Known rows, with every step that occurs:
d > l: [-25.7 -37.5 -25.1  24.8   1.3 -40.9  -5.5  -8.7  13.5  -1.9  -7.1  -9.0
  17.5  28.2 -23.7 -20.9 -20.3 -15.4 -18.9  21.6  -2.0 -24.5   4.7   9.4
  -1.5]
y > t > h > d: [-42.4  -3.4  23.4  13.7   3.9  -5.2   3.2  22.9  10.4 -17.1   5.6   7.7
  -5.8  -3.3   0.9 -16.0 -14.6 -41.7   7.7   2.4  -6.4  -9.9   0.9  39.4
  17.4]
l > d > m > c > h: [ 10.8  -1.9  -4.3  12.2  22.7 -39.1 -29.9  32.9  -3.8 -23.1  -5.6  28.7
  27.5  48.5  -6.8 -16.1 -13.5 -27.0 -15.4  11.2  -6.5 -16.6 -34.1 -20.8
  18.1]
q > p > c > m > d > h > t: [  8.1  -6.7 -31.0   1.1   4.4 -34.4 -18.2 -11.0 -17.0 -37.2  19.1  17.7
   7.9  -9.9  18.3 -15.6   2.6 -18.7  18.3  37.3 -25.3 -37.7 -11.5  10.6
  30.7]
t > h > d: [-27.9  -4.4  14.6  15.4   7.0  -5.8   3.0  18.1  14.8 -15.2  12.6  -2.3
 -13.4   4.0  -6.2 -10.6 -13.3 -31.4  -4.0  -5.9  -2.7  -3.5  -5.0  27.0
   7.6]
d > m: [ -7.2  13.6   2.5  20.9  16.9  -3.7   3.1   1.7   9.1  -6.5   4.5  12.4
   0.5  31.3  -1.2   6.3 -26.3 -10.6 -31.4  -0.5  -2.3 -23.6   6.7 -16.9
  21.5]
d > h > c > p > q: [  0.0 -25.0 -22.2  15.3 -15.8  16.5  14.5   3.8   5.7  -1.9  34.9   5.4
   3.0  28.5  20.2   0.7 -17.6   3.6 -18.1 -20.5  39.4   6.1   8.0  10.4
  -1.3]
c > m: [ -4.2 -17.6   1.1  11.5  28.2 -42.2 -10.4   8.0 -10.6 -36.0  -7.2  -9.0
 -19.4  21.3  -0.2   1.8 -18.9 -22.7 -12.3  21.4  -5.2 -22.2 -10.6  18.1
  29.7]
h > t > y: [-14.9  -0.5 -19.3 -15.8 -33.2 -20.0  28.6  -9.6 -15.4 -43.3 -17.6   6.6
  30.6 -26.7  16.4 -26.3  14.4 -11.0  24.0  26.7 -43.5 -10.7  20.1  23.5
  43.8]
h > t: [-10.1  -1.6 -19.3 -15.0 -18.3 -23.8   7.2 -11.8 -10.7 -31.0   5.7   7.8
  17.9 -11.0  23.9 -14.4  -5.4 -19.7  24.4  28.5 -27.5  -9.1  -2.6  -1.1
  23.3]
q > p: [ -6.1 -20.6 -23.1  20.2   4.9  -6.2 -15.3 -11.6 -17.7 -25.1  10.3  -3.6
  28.0   8.7  -8.3  -6.1   2.5   4.3  -6.5  22.0  -8.1  -6.8 -17.9   7.8
  13.9]
q > p > c > h > t > y: [ -7.6 -12.1 -36.1 -11.3 -23.6 -30.5   8.6 -10.5 -34.4 -56.3 -21.7   7.9
  43.8 -21.9  11.7 -34.0  25.9 -14.3  35.2  40.7 -52.5 -22.5   5.6  14.7
  60.0]
q > p > c: [  5.4  -9.9 -38.8  34.4   9.3   5.5 -15.4 -15.1  -8.5 -31.7   6.6 -13.5
  13.2  13.7   5.6  -4.4   9.3  -4.9  -1.0  26.3 -33.9 -24.3  -0.5  15.2
  48.3]
y > t > h > c > m > d > l: [-35.4 -34.1   5.1  10.9  15.6 -64.0  -3.3  19.9   9.7   2.4   0.2   8.9
  -1.6  24.9 -12.4 -27.8 -48.4 -34.0 -15.9  31.4   7.6 -35.0  -7.6  54.3
   2.9]
l > d: [ -9.7  -3.6 -10.8  21.7  -2.9  -5.8   6.2   6.5  10.2  -7.6  -0.5 -28.2
   1.4  38.9  12.5  -1.1 -11.5 -22.2 -16.9   1.8 -32.8   4.0  13.0  40.8
   8.2]
q > p > c > h > d: [ -3.0 -30.1 -17.2  29.7  29.5 -12.1 -29.4  11.4   7.5 -24.3  14.3 -12.3
  -6.2  20.7  -6.8  -0.6  11.1 -18.7  -2.2   9.6  -7.4 -16.6 -16.7   5.4
  37.9]
m > c > p: [  3.1  26.8   5.2   8.0  -4.0  14.7  35.0  16.4  24.1   5.2  11.3  -4.6
 -12.5  27.9   9.0   5.6 -16.4   6.4 -29.9 -15.3   7.7  15.1  -6.1  17.8
  16.3]
y > t > h: [-53.0  14.0  24.6  -0.8 -16.2 -18.7  14.2  14.9 -28.1 -34.1 -21.7  26.8
  26.1  -9.9   2.8 -41.2 -17.4 -47.6  25.4  24.5 -26.3 -19.6  -3.7  29.3
  12.0]
p > c: [  2.4   1.5 -25.1  30.3   6.8   4.3  -1.9  -8.6   5.6 -27.9  -0.3 -13.9
  -4.5  16.5  12.0  -3.7   6.1 -12.3  -3.9  17.1 -34.9 -24.4   9.6  10.5
  44.9]
d > h: [ -3.8  -1.7 -19.4  30.7  10.6  -4.8 -22.3  -6.4  -6.4 -26.7   7.6  19.6
  12.3  15.1 -12.7 -11.6  21.9  -5.2 -10.6   7.2  -8.1 -25.5  -8.9 -23.8
  -0.9]
l > d > h > x: [  1.0 -37.6 -20.6  20.3   0.7   4.0 -31.7  24.3 -12.7 -27.5  -6.8   9.0
  44.1  51.1  -8.0 -24.2  29.7 -19.1 -19.9  24.8 -44.5 -23.7 -27.9 -18.8
  -9.1]
q > p > c > m > d: [ 11.3 -13.6   6.8  17.6  29.5 -36.6  -1.5   9.9   9.0 -18.7  13.5 -16.4
 -39.0  13.9   7.0   3.1 -24.3  -8.1 -25.9  23.5  -1.4 -34.0 -11.7  55.8
  30.6]
c > m > d > l: [-16.3 -41.6  -5.8  20.1  18.6 -65.5  -2.8   4.0  21.3   2.9   0.2 -14.1
 -15.4  28.8 -21.2 -15.9 -39.7 -17.2 -32.7  25.9  11.9 -37.5  -2.4  43.0
  -0.2]
m > c > h > t: [  3.7  -6.7 -20.3 -20.5  -7.9 -47.9 -16.7   9.2 -19.4 -41.3   0.6  30.8
  36.5   1.1  16.5 -26.7  -2.4 -29.1  29.2  34.9 -22.5 -12.5 -31.5 -20.2
  25.0]
c > h: [ -8.3 -20.7  -8.9   7.8  14.0 -38.2 -18.9   7.6 -24.8 -36.5 -13.6   5.0
  18.0  24.3 -11.7 -19.7  10.5 -16.1   4.0  22.8 -10.8 -17.4 -31.0 -28.5
  14.2]
d > h > t > y: [-11.2   1.1 -27.1  -7.4 -28.7 -18.6  15.5 -11.7 -19.3 -46.9 -14.1  18.0
  34.6 -25.9  10.0 -30.0  26.3 -10.2  23.9  26.0 -43.3 -20.5  16.9  11.4
  38.4]

Rows:
[  5.8   0.3 -20.8 -15.6  -3.7 -45.4 -16.1  13.3 -14.5 -32.3   1.7  28.5
  35.3  16.0  20.4 -21.6 -14.0 -35.9  20.0  29.0 -28.3 -15.2 -22.1 -12.2
  29.1] : l > d > m > c > h > t
[ -6.4  -3.9  28.2  -2.2  25.5 -40.5   5.8  32.9   5.5 -10.1  19.8   7.9
 -34.1  17.0  10.1  -4.7 -39.9 -18.8 -21.4  14.0   9.8 -14.1 -25.3  51.1
   7.2] : t > h > c > m > d
[  7.5  22.3  15.7  17.5  17.2  -9.1 -13.6  40.1  34.8  -4.8  19.1  42.2
   9.7  30.7  -2.6  -3.8 -38.6 -25.9 -32.1 -11.5  11.8  -9.2 -16.1   5.1
  14.8] : t > h > d > m > c
[  4.9 -13.1 -13.8  22.9  32.1 -33.4 -14.3   3.6  -8.3 -41.5  -7.7 -15.8
 -24.3  23.5   7.6   2.7 -13.1 -26.5  -7.9  27.1 -23.2 -35.0  -1.5  24.5
  54.5] : p > c > m
[-30.4  10.3   4.7  -6.4   1.4  -1.8  -1.4  31.5 -15.2 -13.8  19.2  36.8
  24.0  20.4  12.6 -20.4 -22.8 -27.1   8.7   6.7 -10.1  15.3 -27.8   5.0
   0.3] : t > h > c
[ -2.8  -0.5  -2.1  30.1  35.8  -7.0 -15.7  13.2  17.6  -8.5  11.7   6.7
 -12.4  37.8  -3.7   9.6 -18.1 -21.7 -26.4  -3.4  -1.3 -30.6   1.0 -15.3
  40.3] : p > c > h > d > m
[  2.7 -24.3 -33.9  21.7  20.1 -28.7 -32.1  -2.0 -33.0 -44.7  -9.8  -1.4
  25.2  24.6  -7.3 -19.6  19.6 -15.4  10.7  34.5 -27.8 -29.9 -29.8 -18.3
  41.2] : q > p > c > h
[ -1.1  -0.3 -24.4  -4.4 -15.6 -30.0  13.1  -6.5 -15.3 -48.9 -11.3  11.7
  13.9 -24.1  15.5 -26.3  18.0 -14.8  19.5  32.1 -44.5 -34.5  18.2  32.5
  53.7] : p > c > m > d > h > t > y
[ 11.9 -20.7 -12.9  14.5 -23.0   6.0  21.7   6.5  19.8  -5.4  23.9  -0.4
   1.8  24.6  16.6  -0.8 -27.0   2.1 -26.4 -20.7  41.3   4.2   9.7  22.9
   1.9] : m > c > p > q
[  7.1 -21.4 -23.4  26.1  34.1 -32.7 -23.4  -1.2 -18.2 -44.3  -2.8 -15.3
 -11.9  21.3   3.6   2.2 -10.3 -21.5  -5.8  33.6 -22.5 -34.8  -8.7  28.2
  56.7] : q > p > c > m
[  8.2 -11.2  -4.9   6.0  15.7 -41.3 -30.2  27.8  -9.6 -33.9  -7.2  28.7
  29.1  30.8 -10.7 -22.5   1.0 -19.6  -3.1  18.2  -1.7 -11.9 -45.0 -25.7
  12.7] : m > c > h
[  0.0 -27.3 -15.7  15.6 -23.7   8.4  29.7  -7.9   9.1  -6.8  19.1 -16.8
  -6.2  20.2  15.7   1.2 -20.3   4.1 -21.3 -17.4  35.0   0.4  18.4  21.0
   2.7] : c > p > q
[ -8.1 -12.8 -22.9 -19.4  -9.1 -45.2  -8.7  -5.1 -30.0 -43.0  -4.2  14.2
  28.5  -3.3  15.9 -24.7   4.5 -26.7  34.2  38.1 -28.8 -16.4 -21.9 -21.6
  26.3] : c > h > t
[  0.6 -24.2 -25.1  17.9 -16.9  17.0  15.4   6.9   8.2   2.3  34.5  -2.7
   2.7  37.0  24.2   2.2 -20.4  -1.8 -20.3 -22.9  31.3   9.5  13.6  24.3
  -1.6] : l > d > h > c > p > q
[-10.5 -45.2 -19.7  28.0  21.8 -60.8 -11.6  -1.6  15.5  -1.9   3.1 -17.3
  -9.3  28.1 -20.0 -15.8 -34.9 -15.6 -29.1  33.4   4.2 -43.9  -3.0  48.7
  13.8] : q > p > c > m > d > l
[  0.4  -6.2 -31.4  -2.2 -13.9 -29.5   6.7  -9.3 -22.8 -50.7  -8.1  12.3
  22.9 -25.2  12.3 -26.6  19.7 -11.1  20.8  36.7 -43.9 -34.8  12.6  35.4
  55.0] : q > p > c > m > d > h > t > y
[ -4.6   0.2 -30.4  -3.5 -11.5 -21.9 -11.1 -14.8 -16.9 -36.2  11.0  24.6
  24.7  -9.9  15.2 -19.3  11.6 -18.6  24.2  27.2 -26.9 -22.6  -6.4 -18.7
  15.8] : d > h > t
[  5.3   0.3 -18.1 -18.3  -2.4 -46.3 -16.8  10.4 -17.0 -36.6   2.0  36.4
  36.3   7.0  16.2 -23.0 -11.0 -30.4  21.9  31.6 -20.6 -18.6 -27.8 -26.3
  29.4] : d > m > c > h > t
[-13.3  20.7 -11.0  11.8   4.6  30.3  25.3  15.4   6.8  14.2  26.8  -4.1
 -11.1  42.7  18.4   9.6  -5.9   3.3 -20.5 -17.8  -4.0  21.0  -1.8  14.5
  11.2] : l > d > h > c > p
[ -9.3  -6.4 -29.7 -13.6 -25.1 -30.4  15.7  -7.1 -27.7 -54.2 -25.0   7.4
  35.4 -20.4  14.6 -33.6  23.9 -17.9  33.7  36.2 -52.8 -22.6  11.0  12.4
  58.5] : p > c > h > t > y
[  9.1 -44.5  -7.1  -0.5   6.3 -22.6 -38.2  43.8 -18.3 -38.6 -16.3  26.5
  56.5  49.5 -12.6 -33.5  19.9 -21.3 -11.7  36.5 -28.9 -18.9 -61.2 -39.7
   1.3] : m > c > h > x
[  2.9   0.0  -2.3  27.5  14.7 -13.1 -13.3   1.6   8.1 -13.7  18.7  16.4
  -9.7  11.7  -9.1  -9.6  10.4   1.0 -23.5   5.4   4.1 -30.9 -12.2   1.3
  -9.2] : m > d > h
[-10.8   1.4 -29.8  -4.9 -29.9 -17.7  16.3  -8.6 -17.1 -42.7 -14.1  10.1
  34.4 -17.7  14.4 -28.7  23.1 -15.6  22.0  23.3 -51.3 -16.6  23.1  25.0
  38.0] : l > d > h > t > y
[-37.4  28.2  13.1  -6.5  -7.3  22.7  42.5  22.6  -6.3   6.3  12.8   7.8
  -3.4  21.8  21.9  -6.2 -21.6 -12.1  -0.7  -6.8  -4.1  20.6  -5.3  27.3
  18.3] : y > t > h > c > p
[  5.0  36.1   8.3  11.2   3.7  16.4  34.4  18.3  27.9  12.0  13.7   4.0
 -13.6  36.9   8.4  10.9 -27.9   4.3 -40.3 -20.0  11.5   6.7  -0.6   8.9
  21.9] : d > m > c > p
[-10.7   0.2 -17.0  13.8  17.6   9.0 -27.1  21.9  -4.7  -9.6  32.5  41.2
  21.2  30.8   9.0  -5.4   2.9  -7.3  -4.8   2.9  -1.1   5.2 -25.4 -20.2
   1.1] : d > h > c
[-16.9  19.0  -0.8   1.1   1.4  28.4  37.6  14.6   8.9  13.2  23.3  -7.5
 -15.1  32.7  20.6  11.7 -14.7   8.2 -18.3 -14.1   4.2  27.4  -5.1  12.7
  16.7] : h > c > p
[-18.3 -40.9  -6.7  16.3  21.6 -60.6  -7.0  13.5  21.1   8.0   9.5  -4.1
 -11.1  34.2 -14.8 -14.2 -43.6 -17.7 -30.5  24.3  14.5 -29.0  -8.5  42.0
  -0.2] : h > c > m > d > l
[-48.1 -36.7  -6.0  24.4   3.6 -38.8  -5.8   8.6  18.9  -0.1  -3.1  -0.5
  11.8  16.6 -23.8 -29.0 -28.7 -40.5  -6.0  16.8   0.3 -26.9   7.9  36.6
   3.9] : y > t > h > d > l
[ 12.3 -17.7  -8.1  20.3 -12.2  10.9  18.5  12.4  32.3   3.8  32.1   1.8
  -7.5  30.4  15.7   8.2 -35.8  -2.0 -35.6 -30.0  49.0   0.3  14.3  23.0
   8.1] : h > d > m > c > p > q
